Every row comes from one small tree of marks. Brackets hold a mark, then the marks that hang from it, in alphabetical order. Every link used is in the known rows. Which tree was each row made from?
Known rows:
[bosega [konor biril rala]]: [-18.8   7.3  11.1  -1.1  -4.9  10.8  -1.2  -8.5  -7.7   5.8  -2.2  -2.4
  15.1   7.1  -6.7   1.2   6.2  -7.2  -5.9   1.9  14.1  -2.2   2.9   4.2
  -8.9   1.5  -4.3  -4.5 -20.3 -12.2]
[bosega [zivif rala zulo]]: [-10.4  28.1 -12.4  12.6  26.1  46.9   4.3  -4.6 -43.8   4.0   2.9  -1.1
 -18.2  36.4   2.2 -10.0 -36.4 -22.5 -29.5   6.8  41.0  14.6  15.0 -17.2
   6.1  28.5 -18.2  13.7  -3.4   9.1]
[zulo [konor rala]]: [ -0.1  -9.2  -6.6   0.5  11.2  12.1  -8.1 -11.6  11.2   9.3 -19.8  17.4
   8.1   8.7   4.4 -10.0   8.0 -26.1   3.2  -9.3  -6.0  -4.5 -16.5 -11.6
  -2.3   0.5 -26.2   9.3   8.9  21.3]
[zulo [konor dupek [lagubud zivif]]]: [  6.2 -19.4  -4.0  -4.1   2.7 -18.0 -11.9  -1.2  19.4   0.3  -9.3   2.2
   2.0 -14.8   5.4  -7.7  22.7  -8.7  24.6 -13.2 -25.6 -20.2 -19.0  -6.3
  -4.1 -15.0  -3.6  -3.9  11.9   2.7]
[zivif dupek [rala [konor biril [lagubud gufen]]] zulo]: [ 26.4  28.8  -1.4  29.7   4.7   0.9  -8.5  27.9 -48.1 -15.7   5.3   1.6
 -45.7  41.3   3.0  16.1 -14.2   4.7   8.7   5.8  38.1  52.7  24.4  -4.5
  14.7  14.7 -11.8  23.7  -9.8   9.7]
[zivif dupek [rala [konor lagubud]] zulo]: [ 28.7  30.3  -4.5  27.5  18.9   4.7  -6.3  17.2 -56.6 -13.7   6.4   4.5
 -44.8  53.1   5.3   8.1 -13.5  -0.3   5.6  12.1  45.5  55.8  24.8 -13.6
  10.3  22.4 -20.6  25.2 -11.0  20.4]
[gufen [rala [konor dupek]]]: [ -5.3 -11.1  -4.2 -12.1  26.3  -8.4  15.5 -31.2  20.7  11.4   4.9   4.7
  18.8  -3.4   7.6  -5.7 -14.9   7.8 -17.8  15.9  -7.1   1.7  -3.3 -16.4
  -1.1  16.4  -5.3   2.2 -16.2  30.6]
[lagubud konor [zivif dupek]]: [  1.7  16.0 -15.3   5.2  24.3   2.1   7.0  16.6  14.5   7.8 -31.2   4.4
   9.2  -5.0   6.6   9.1  13.6  10.4 -32.4 -14.7   1.6   6.8  25.3  20.2
  -9.4  11.6  17.3   0.5  36.3  20.0]
[zulo [konor biril dupek [lagubud zivif] rala]]: [  8.0 -31.3   9.6   7.0 -24.2 -23.7 -21.3   7.9  27.2   0.5  -7.9   4.2
  -4.2 -36.1  -9.9  -7.0  34.4 -10.1  41.7 -10.1 -38.6 -24.3 -25.6   2.5
   1.4 -33.2   0.2  -7.0  12.0 -22.2]
[bosega konor [zivif dupek rala zulo]]: [  1.2  36.2 -20.2  19.5  24.1  55.6   1.5   9.1 -68.3   6.6   5.7  -6.0
 -17.7  55.0   7.1   9.7 -35.1  -4.6 -13.1  16.9  70.0  38.3  28.1   1.8
   2.6  47.4 -30.7  16.3 -15.9   7.1]
[konor biril dupek [lagubud gufen zivif] rala]: [  0.0 -29.7  26.3   0.9 -56.3 -36.3 -14.2  18.5  31.6 -10.9  -0.1  -3.1
  -1.0 -59.7 -20.8   0.2  29.9  12.2  26.3  -9.7 -51.9 -33.6 -20.3  24.3
   2.3 -53.4  39.9 -21.3  14.6 -54.1]
[rala konor]: [-20.3  16.0  -2.8 -22.1  28.5  -3.9  10.4 -27.0  12.4  10.3  -2.2   8.4
  11.6  21.0   9.8  -9.7  -6.7 -11.0 -12.9  -2.9  -1.2   4.2   9.8 -14.2
  -3.5  14.9 -10.0   5.3  -2.3  18.5]
[lagubud zivif]: [-16.3  13.3  -9.7  -2.3  25.7   2.6   3.0 -10.1   5.8   5.5 -15.8   6.9
   7.7  -2.0  14.8  -9.8  -4.2 -10.6 -35.1 -16.0  -9.6 -11.2   8.8  -6.6
  -9.2   6.6  10.6  -0.1  14.4  10.4]
[rala [konor biril dupek [lagubud gufen [zivif zulo]]]]: [ -5.3  -0.2   7.9 -15.0 -13.3 -32.5  -0.9   3.3  24.9  -3.4   9.2  -4.8
   0.2 -23.9  -3.2   5.7  10.6  12.2  19.2 -11.5 -31.6  -6.9   2.1   9.6
   5.8 -17.9  20.1 -10.6   7.5 -24.7]
[konor biril dupek [lagubud gufen] rala]: [ -2.3 -32.5  35.4  -4.1 -56.3 -35.7 -12.5   9.3  27.3 -13.3   4.9  -5.6
  -2.2 -43.6 -26.7  -5.0  27.2   5.3  29.7  -2.5 -41.4 -30.8 -24.7  16.9
   0.6 -50.5  33.2 -16.4  -1.4 -47.7]
[zulo [konor biril dupek [lagubud gufen zivif] rala]]: [  8.5 -29.0   4.9   3.9 -32.3 -19.3 -18.9  15.9  33.0  -0.7 -12.2   4.6
   1.9 -39.8  -6.5   2.7  28.3  -2.5  35.9 -17.0 -41.1 -23.5 -25.9  12.4
   4.4 -34.9   5.6  -8.4  19.7 -21.1]
[zivif dupek rala zulo]: [ 25.4  30.1  -6.9  39.7  28.5  19.5  -9.9  13.8 -67.5 -15.4  -4.2   5.9
 -48.3  56.7   9.0   2.0 -23.4 -13.2 -18.1   7.5  52.9  55.1  23.8 -18.1
   2.3  30.0 -18.7  29.7 -13.9  30.6]
[bosega [konor dupek] [zivif rala zulo]]: [ -7.1  25.7 -13.1  11.0  15.1  47.2  -0.2  -2.2 -54.7   5.0  13.5 -12.5
  -8.0  27.6   1.1   3.6 -27.2  -6.5  -9.0  14.1  50.2  21.2  15.9  -1.9
  -0.5  31.4 -20.5  -1.1 -14.6  -7.7]
[gufen lagubud rala]: [  7.7 -18.3  -1.4 -18.2  10.0   2.9  34.5 -31.3  25.1  -4.3  24.3  -8.0
  25.2   6.8  13.0  -5.3 -22.3  12.9 -34.8  26.8   9.9  -5.2  -3.5 -27.9
  -8.5  18.4  -3.5   1.6 -28.8  57.7]
[bosega [konor dupek rala] [zivif zulo]]: [ -8.1   8.7  -6.2  -0.6   4.1  40.9   1.8 -10.5 -35.3   9.6  13.3  -3.3
   5.5  13.4 -10.2  -3.3 -16.8  -9.4  -2.4  12.9  28.7   8.4   3.2   9.2
  -3.5  23.9 -18.7  -6.3  -8.4 -19.9]
[bosega [konor dupek [lagubud [gufen rala]]] zivif]: [-16.0  -1.8  -6.7 -20.2  -7.1  23.4  13.1  -4.3  -6.0   9.7  13.4 -15.8
  24.1   0.9  -2.4   6.6 -14.9  16.3  -1.0  13.0  17.5 -16.0  -1.6  16.0
  -2.3  12.4   0.6 -12.4 -12.1 -16.3]
[zivif rala zulo]: [  6.7  33.4  -3.4  26.8  26.1  25.0  -2.6   2.1 -52.5 -13.1   0.2   0.3
 -27.2  39.4   5.6  -1.8 -21.8 -18.3 -31.0   0.3  42.9  34.2  15.5 -27.7
   2.2  16.7 -13.5  14.6 -11.2  23.4]

Write each row's tree:
[  3.7 -21.7   0.3  -1.2 -18.0 -23.4 -15.6  13.9  31.5  -1.9 -10.8  -2.2
   1.0 -31.6   1.9   4.0  21.6  -1.3  29.2 -21.8 -35.9 -24.2 -19.3   6.3
   2.3 -26.1   9.3  -6.3  14.2 -12.4]	[zulo [konor biril dupek [lagubud gufen zivif]]]
[ 12.9 -14.8  -5.1   4.1  -3.5  -4.0 -10.6   8.3  12.5   3.2 -16.4  14.7
   0.8  -2.0   1.3  -4.5  22.7 -10.4  22.1  -8.1 -13.7  -9.0 -16.9   0.1
   1.4 -12.0 -15.8   6.4  16.9   6.1]	[zulo [konor [lagubud [zivif dupek]] rala]]
[  8.4 -24.1  25.6   8.2 -54.1 -32.8 -14.8  23.9  18.5 -16.2   5.3  -4.1
  -8.1 -55.4 -23.4   3.1  25.8  11.3  25.0 -10.7 -45.4 -22.5 -18.5  23.4
   5.4 -49.0  37.1 -19.4  13.5 -54.8]	[konor biril dupek [lagubud gufen [zivif zulo]] rala]
[ -6.6  20.7 -14.9   1.8  12.8  30.1   3.9   4.2 -23.8   9.5  -3.1   3.3
 -16.1  36.8   8.3  -1.3 -29.0  -4.3  -6.2  12.7  31.8  15.5  18.7   0.8
   9.2  25.5 -14.7  17.7   3.7   8.8]	[bosega [zivif dupek [rala [konor [lagubud gufen]]]]]
[  5.6  10.6  -7.5  -7.9   1.2   9.6  23.1   0.9  20.5  -7.2   4.8 -11.7
  16.2  -1.1  12.1   7.1   4.9  13.0 -32.3   3.3  14.2   0.3  19.2  -6.7
 -11.3   4.3  11.3  -8.5  16.4  38.7]	[gufen [lagubud konor [zivif rala]]]
[ 14.9  34.6 -24.6  23.6   5.7  13.5  -3.9  33.4 -19.2  -5.0 -15.9   9.7
 -18.8   8.6  21.6  26.2 -23.4  13.3 -25.1 -20.9  11.6  36.8  27.1  16.8
  13.0  15.4   6.3  12.1  26.9  12.5]	[lagubud gufen [zivif dupek [rala [konor biril]] zulo]]
[  9.6 -15.4 -10.5 -12.5   9.7   2.1  32.8 -22.0  29.7  -2.2  19.5  -5.9
  26.3  -9.1  18.8  -0.4 -19.0  20.0 -38.2  19.7  -0.5  -8.3   0.7 -20.5
  -6.7  16.0   3.7  -2.9 -12.8  51.8]	[gufen [lagubud zivif] rala]
[ -6.0  -8.6   0.5  -9.3  11.2 -16.1  16.3 -13.5  26.4   8.6   6.8  -0.8
  16.9 -13.6   1.3   1.3  -6.5  16.7 -10.8  13.0 -12.4  -8.2  -1.6 -10.0
   6.9   1.7   3.5   0.8 -14.8  13.0]	[gufen [rala [konor biril [lagubud zivif]]]]
[  0.9 -28.9  29.1  -9.0 -27.2 -28.5  -7.5 -11.3  10.3 -10.3   6.9   1.4
  -0.5 -20.2 -21.2 -20.5  29.0  -5.5  23.3   9.9 -26.1 -24.3 -24.7  -1.6
  -8.3 -34.5  14.8 -13.7  -4.6 -26.5]	[konor dupek lagubud rala]
[  1.8 -26.4   7.1   7.3  -8.0 -10.0 -20.9  -7.6  20.8   5.6 -12.9   8.8
  -3.3 -18.8  -5.1 -11.5  19.5 -23.8  28.2  -8.9 -26.9 -11.9 -22.4  -5.4
  -2.8 -16.0 -11.7   1.2   2.7  -4.7]	[zulo [konor biril dupek rala]]
[  0.8   1.9  -2.6  -9.2  -6.4  -3.1   7.5   4.5  -5.2  -4.9   8.1 -12.2
  20.5  -9.5   2.6  16.2   2.9  24.1  -5.7  -1.7   5.3  -3.9  -0.9  13.5
  -6.1  -0.3  12.3 -15.8  -8.5  -7.6]	[bosega [konor dupek [lagubud [gufen rala] [zivif zulo]]]]
[-14.7  11.8   1.9 -30.0   4.0 -14.1  14.0 -10.3  21.3   2.1   2.3   3.1
  15.9  11.9   4.8   0.8   0.3   6.0  -2.1  -6.2  -7.9  -5.0   3.9  -1.6
   2.4  -2.2   2.9  -0.4   2.9   6.9]	[rala [konor [lagubud gufen]]]
[ -2.3  14.6 -12.9  19.5  16.4  39.3  -7.4   1.9 -33.9   4.9   1.5  -2.3
 -23.5  20.7   0.5  -6.9 -26.5 -23.9  -4.1   3.1  27.8  11.8   6.2 -14.4
   9.2  19.8 -22.7  12.3  -0.3   1.8]	[bosega [zivif rala [zulo [konor biril dupek]]]]
[-12.2  -6.3  13.0 -16.4  -7.2 -39.2  -3.3  -8.0  28.4   0.9   9.7  -4.5
  -0.1 -23.1  -4.5  -5.2  19.2   5.7  25.3  -3.8 -34.0 -15.7   1.3   0.1
   0.7 -19.6  16.9 -10.7   0.4 -25.9]	[rala [konor biril dupek [lagubud zivif]]]
[  5.9   8.3 -16.8  10.6  23.9  37.6  -2.3  -1.0 -30.6   9.6  -5.3  11.1
 -18.8  36.2   1.5 -10.8 -26.0 -23.3  -4.2   4.4  25.6  17.2   5.9  -2.6
   4.9  33.8 -30.4  23.1   3.8  11.4]	[bosega [zivif dupek [zulo [konor rala]]]]
[  9.9 -26.4   2.5  -6.2 -19.8  -9.4 -10.9   2.2  24.1  -1.2 -11.0   8.9
   7.8 -16.3  -3.4  -2.7  22.0  -7.0  27.8 -10.2 -25.7 -16.6 -28.5   3.7
   0.0 -22.9  -7.0  -4.6  14.4  -0.4]	[zulo [konor dupek [lagubud gufen] rala]]
[ -3.9 -19.2   7.8 -10.9   6.6 -24.7  12.3 -20.0  26.6   5.8  12.2  -3.3
  13.2 -16.1  -3.0  -2.8  -3.5  14.9   0.2  17.9 -16.0  -8.4  -7.6 -12.4
   3.3  -1.7   5.0  -2.1 -22.8   9.4]	[gufen [rala [konor biril dupek lagubud]]]
[ -8.4  -0.3 -11.6 -17.6   9.8   3.3  18.1 -12.7  26.9   6.9  -7.5   5.9
  26.7  -4.0  14.2   9.2 -25.2  14.4 -33.7  -5.2  -8.3   1.1  -2.0   2.8
   2.1  11.9   6.9   1.0   2.6  29.7]	[lagubud [gufen [rala [konor dupek]]]]
[-11.1  -1.1   6.4  -7.3   0.8   7.0  -1.9 -18.9 -10.2   4.7   0.3  -0.2
  17.3   4.5  -2.7  -3.2   8.1  -5.4  -2.4   5.6   9.8   0.0  -3.4   3.3
 -15.8   4.6  -5.4 -10.4 -14.1  -6.0]	[bosega [konor dupek rala]]
[ 16.9  17.1 -12.5  19.6 -16.0  10.3   2.3  48.6  15.1  -1.6 -30.8   6.6
   4.3 -27.5  -6.0  32.7   7.1  23.8 -28.4 -28.1  -6.5  19.6  21.4  47.9
   7.0  -3.4  27.3  -2.9  51.0  -3.4]	[lagubud gufen [konor biril rala] [zivif dupek zulo]]
[ -6.4   7.5  -6.1  -9.3 -14.3  34.6   7.4  10.4 -21.8   9.9   1.4  -0.7
  11.3  24.9  -5.8   8.5 -12.1   9.5   4.6  15.1  32.1   1.1   6.1  27.3
   1.9  17.5 -12.2   2.9  -3.5 -16.4]	[bosega [konor [lagubud gufen] rala] [zivif dupek]]
[ -9.0   0.9   0.0 -25.7  -2.8 -26.4   5.9  -6.8  27.8   1.4   3.6   1.2
  12.5 -14.4   5.1   1.4   9.4  12.8   9.5  -9.1 -28.1 -10.0   0.7   6.6
   0.4 -10.8  14.0 -10.8  14.8  -8.1]	[rala [konor dupek [lagubud gufen zivif]]]
[  3.1 -14.0   3.1  -3.2   7.9 -22.1  10.9 -12.2  19.5   3.3  13.5  -2.9
   8.5 -21.1  -2.5   1.8  -4.8  17.7  -2.0  13.2 -16.6  -2.5  -4.0  -9.3
   6.6   0.4   6.2  -2.8 -15.1   5.8]	[gufen [rala [konor biril dupek [lagubud [zivif zulo]]]]]
[  4.6 -21.6   2.4  -8.1   2.7 -17.7 -10.2  -7.0  16.4  -1.4  -5.8   0.6
   1.2  -3.5   1.9 -11.2  20.7 -13.1  26.5  -8.1 -17.9 -18.1 -22.1 -12.2
  -5.7 -13.3  -8.6  -0.4   0.8   7.3]	[zulo [konor dupek lagubud]]
[  6.0   3.8  -9.6  15.8  12.0   1.3 -10.2   4.9  -2.0   0.4 -10.1   8.8
  -7.4 -15.3   5.1  -2.8   3.6 -12.9  -7.9 -19.6 -16.1   1.4  -0.4  -2.3
   0.3  -0.1  -0.3  -0.2  18.3  -1.9]	[lagubud [zivif [zulo [konor biril dupek rala]]]]
[  9.9  35.5  -4.1  12.5  10.8  13.4   3.3  11.5 -37.7 -12.6   8.1  -0.7
 -20.6  32.2   3.9  10.6 -16.0   0.0 -11.6  -0.2  33.7  35.5  15.8 -16.2
  11.9   8.4 -11.9   9.5  -3.2  14.5]	[zivif [rala [konor [lagubud gufen]]] zulo]
[-16.6  19.2 -16.0  -6.5  24.1  40.0   7.1  -8.5 -31.6  16.9  -1.1  -3.2
   5.5  42.3   8.1  -0.9 -25.4  -5.7 -13.0  12.6  43.7   9.7  19.6   8.4
  -7.0  42.7 -20.6  11.0 -14.5   4.7]	[bosega konor [zivif dupek]]
[-10.3 -26.1  35.2  -7.3 -24.8 -46.7 -11.6  -4.6  17.0 -13.6  12.2 -17.1
 -12.0 -26.3 -18.5 -15.7  25.6  -2.6  28.1   0.6 -31.1 -32.9 -14.9  -5.6
  -7.4 -37.2  31.5 -11.9 -21.1 -37.1]	[konor biril dupek lagubud]
[ -3.5 -36.3  42.0  -0.2 -44.7 -41.3 -16.3  -1.2  19.1 -11.9   9.9  -6.7
 -10.4 -37.9 -31.4 -17.4  35.8  -4.8  38.0   7.2 -38.0 -31.8 -24.5   2.7
  -4.0 -49.1  25.8 -14.9 -13.5 -50.0]	[konor biril dupek lagubud rala]
[-14.6  14.7   0.7 -13.2   5.6   1.8   7.9  -2.6  -9.2   0.6   1.7  -9.5
  20.6  10.7   4.6   5.4   9.0   8.5  -9.2  -2.1  15.3 -10.3   5.7   2.9
 -10.7   2.7   4.0  -8.8 -11.2  -5.1]	[bosega [konor [lagubud zivif]]]
